Each row comes from the steps of one path. Every step used is in the known rows, and no mark comes twice. Write the path behind each row, first mark first.
Known rows
fasikiz -> lovu -> pabom: [-23 -15  32 -16  -2  21 -19  17  -9  17  -8   8  -2   6  -9   2  26   1
   5  -1 -30   7  25   5]
pabom -> lovu -> vina -> duvur: [  0  13   6  -3  -7   5  -3   9 -17  17  -3  14 -64  11  49  -1 -18  28
  24  -4 -24  -8 -16  14]
duvur -> lovu -> vina -> fasikiz: [ -2   7  32  -5 -17 -19 -25  46  42  -5 -14   5 -12  -6 -10  -1  33   9
  25  -1 -15   0 -32 -26]
pabom -> lovu -> duvur -> vina: [  1  -2   3   2  11 -25 -14  -2  31   7  12  13  21  -6  24   1  -5  25
  16 -21  13  -4   6   2]
kima -> pabom -> lovu -> duvur: [ -3 -12 -68  -3  15  15  -5 -15 -10   7   0  -1 -28  13  17   6  -9  29
 -11 -10  -1  -7  -5   6]
kima -> pabom -> lovu -> duvur -> vina -> fasikiz: [ -8 -10 -13 -14   8  -5 -13  12  43  -3   4   8  -8  -7  14   0  26  37
  12 -13   0  -1 -20  12]
vifoto -> pabom -> lovu: [-10   9  56   0 -15  -1  17  -9 -39 -10  35   6 -20   7   2   8  -5  19
  -6 -12 -13  16 -20 -13]
kima -> pabom -> lovu -> duvur -> vina: [  5 -16 -40  -7  14  -5 -16  -9  23   7  20   7  -8  -1  20  -5  -3  44
   6 -18  14  -7   1  17]
vina -> lovu: [-10   1  64 -31 -10   7   0  -1 -22  12  -4  11 -12   1  -7   7  -1   6
  11 -14 -26  -6  14  10]
kima -> pabom -> lovu -> vina -> fasikiz: [ -7  11  36 -20 -21   3  -9  26   5  -3  -5   0 -51   9   1   1  20  34
   7   5 -16  -2 -38   1]
visunuf -> lovu: [  7   6  -5  -2  11   2 -26  -6   1  -1   0   8  26   0 -20  12  -7  -5
   8  -6   2  -3 -17 -20]
fasikiz -> lovu: [-15  -3  23 -18 -12  36  -3   3  -6   7 -10   7   5   4 -25   2   9 -34
  -5  -2  -6   1   4   5]
vifoto -> pabom: [  6 -16  14  11 -16   6  12   1 -15 -12  16   0   4 -10 -25   1  13  11
 -12  -1   0   7 -13 -10]
kima -> pabom -> lovu -> vina -> visunuf: [ -3   2   2 -29  -3   8  -7  -8 -28   3   5   3 -60  18  50 -10  -6  26
   8  14 -21 -27 -40  41]
fasikiz -> lovu -> duvur -> vina: [ -2 -23 -10  -7   4   7 -24  10  46  10 -12  15  42 -14 -17  -4  17  -8
  10 -13  17 -11  15   8]
kima -> pabom: [  5 -19 -65 -12   4  26  -4 -10 -11   1  10 -10 -40   7  -1  -8   3  23
 -16   7   3  -5  -8  24]
lovu -> vina: [ 14  -1  14   1 -22 -13 -12  24  12   7 -17   2  -1  -2 -16  -3   3  14
   8  11   3 -16  -7 -10]
vifoto -> pabom -> lovu -> vina: [  4   8  66   4 -35 -13   3  17 -20   0  14   8 -19   4 -15   4  -4  28
   2   1  -7  -2 -25 -20]
lovu -> duvur -> vina -> visunuf: [  3 -22 -30  -5  26 -17 -15  -6  37   4  -4  13  24 -13  45 -12  11  12
  20   0   0 -29 -11  36]
pabom -> lovu: [-14  22  52  -9  -3  -2   9 -10 -24  -1  18   5 -26  16  23   8 -16   9
   5 -11 -14  11 -10  -7]
kima -> pabom -> lovu: [ -7   4 -13 -19   2  19   5 -22 -34   2  25  -6 -52  21  22   1 -16  30
  -9  -6 -11   5 -17  15]

Write each row's path
[  5  -1   7 -19  23 -10 -37 -14  21  -4  12  19  35  -6  26  -2   0   0
  27  -1  -2 -21 -33  19] : duvur -> vina -> visunuf -> lovu
[-11 -16 -52   0  25   0 -28  13   3  19  11  10 -64   6  54  -6  14  36
  29 -16 -48  10  15   9] : vina -> duvur -> lovu -> pabom
[-13   5  37  -5   5 -23 -11  19  51  -4  -2  15  22 -13  17   4  23  23
  23 -17   0   5 -16  -5] : pabom -> lovu -> duvur -> vina -> fasikiz
[  0 -16 -60   6  35   2 -29 -13  19   1 -27  16  35  -3  13  10   1  -8
  10  -4  -2 -28 -24  -4] : vina -> visunuf -> lovu -> duvur
[ -7   2 -20   9  11  -5  -1  -6   1   6  -8   7   2   7  17  12 -10  11
   2 -15   0  -1   2 -17] : pabom -> lovu -> duvur
[ -9 -14  77 -39  -1 -19 -27  18   3  25  14  19  -7  -7   9  -3  20  52
  31 -15 -37  -1  36  22] : duvur -> vina -> lovu -> pabom
[  3   1  15   5 -20   9   4  10 -25   8   8  14 -59   4  31   0  -7  37
  16  -6 -24  -2 -21   5] : vifoto -> pabom -> lovu -> vina -> duvur
[  1 -11  -3   2  14 -20 -37  23  70  -6 -16  19  56 -22 -10  11  32  13
  24 -14   9  -6 -22 -14] : visunuf -> lovu -> duvur -> vina -> fasikiz
[ -3   5  49  -4 -24 -11 -10  43  30  -2 -27   5  -1  -8 -17   3  32  11
  15   9  -8  -7 -25 -15] : lovu -> vina -> fasikiz
[ -8  16  47 -19  -8 -13  -5   0 -17   2   0  11 -30  12  48  -3 -10  12
  20  10 -23 -24 -35  23] : pabom -> lovu -> vina -> visunuf
[  1  -3  38 -14 -30  19 -18  27   5  14 -25   8   2   2 -35  -1  11 -17
   5   9  -1 -14  -4  -3] : fasikiz -> lovu -> vina
[-11 -11 -18  -7  14 -17 -29  19  12   9  15   3 -26   4  16  -2  15  29
  20 -11 -32  10  14  -9] : duvur -> lovu -> pabom
[-12  24  81 -10 -24 -18  -5  33  12  -4 -13   8 -19   4   7   7  16  16
  18   0 -19   1 -33 -18] : pabom -> lovu -> vina -> fasikiz
[-22 -17  -3  -2   0  28  -9  23  33   4 -44  12  27  -9 -25  10  39 -27
  -1  -8  -5  -3  -4 -15] : vina -> fasikiz -> lovu -> duvur
[ 12  -6 -24   5  -7   9  -9  18   5  18 -19  11 -47  -1  32  -7  -1  21
  21   3 -15 -16  -8  17] : lovu -> vina -> duvur
[  9 -13 -62  14  23   0 -30  -3  25   6 -25  13  48  -6 -21  16  -2   2
   3 -11  12 -16  -7 -31] : visunuf -> lovu -> duvur
[ 19   6   8   0 -12 -10 -39  20  16   7 -15   9  23  -1 -32   8  -5   9
  14   7   5 -20 -21 -27] : visunuf -> lovu -> vina
[  5  -1 -41 -13  -6  26  -6   1 -23  18   3   7 -89  17  48  -6 -13  43
  13  -1 -21 -12 -20  28] : kima -> pabom -> lovu -> vina -> duvur
[ -1  -2  81 -44  -8  -9 -14   4   8  13  14  17   7  -9   2  -4   4  21
  25 -20 -15  -8  17  25] : duvur -> vina -> lovu
[ -4 -14  -1   4   6 -20 -17  26  68  -3 -16  13  38 -22  -1   0  39  17
  19 -10  10  -4  -8  -4] : lovu -> duvur -> vina -> fasikiz
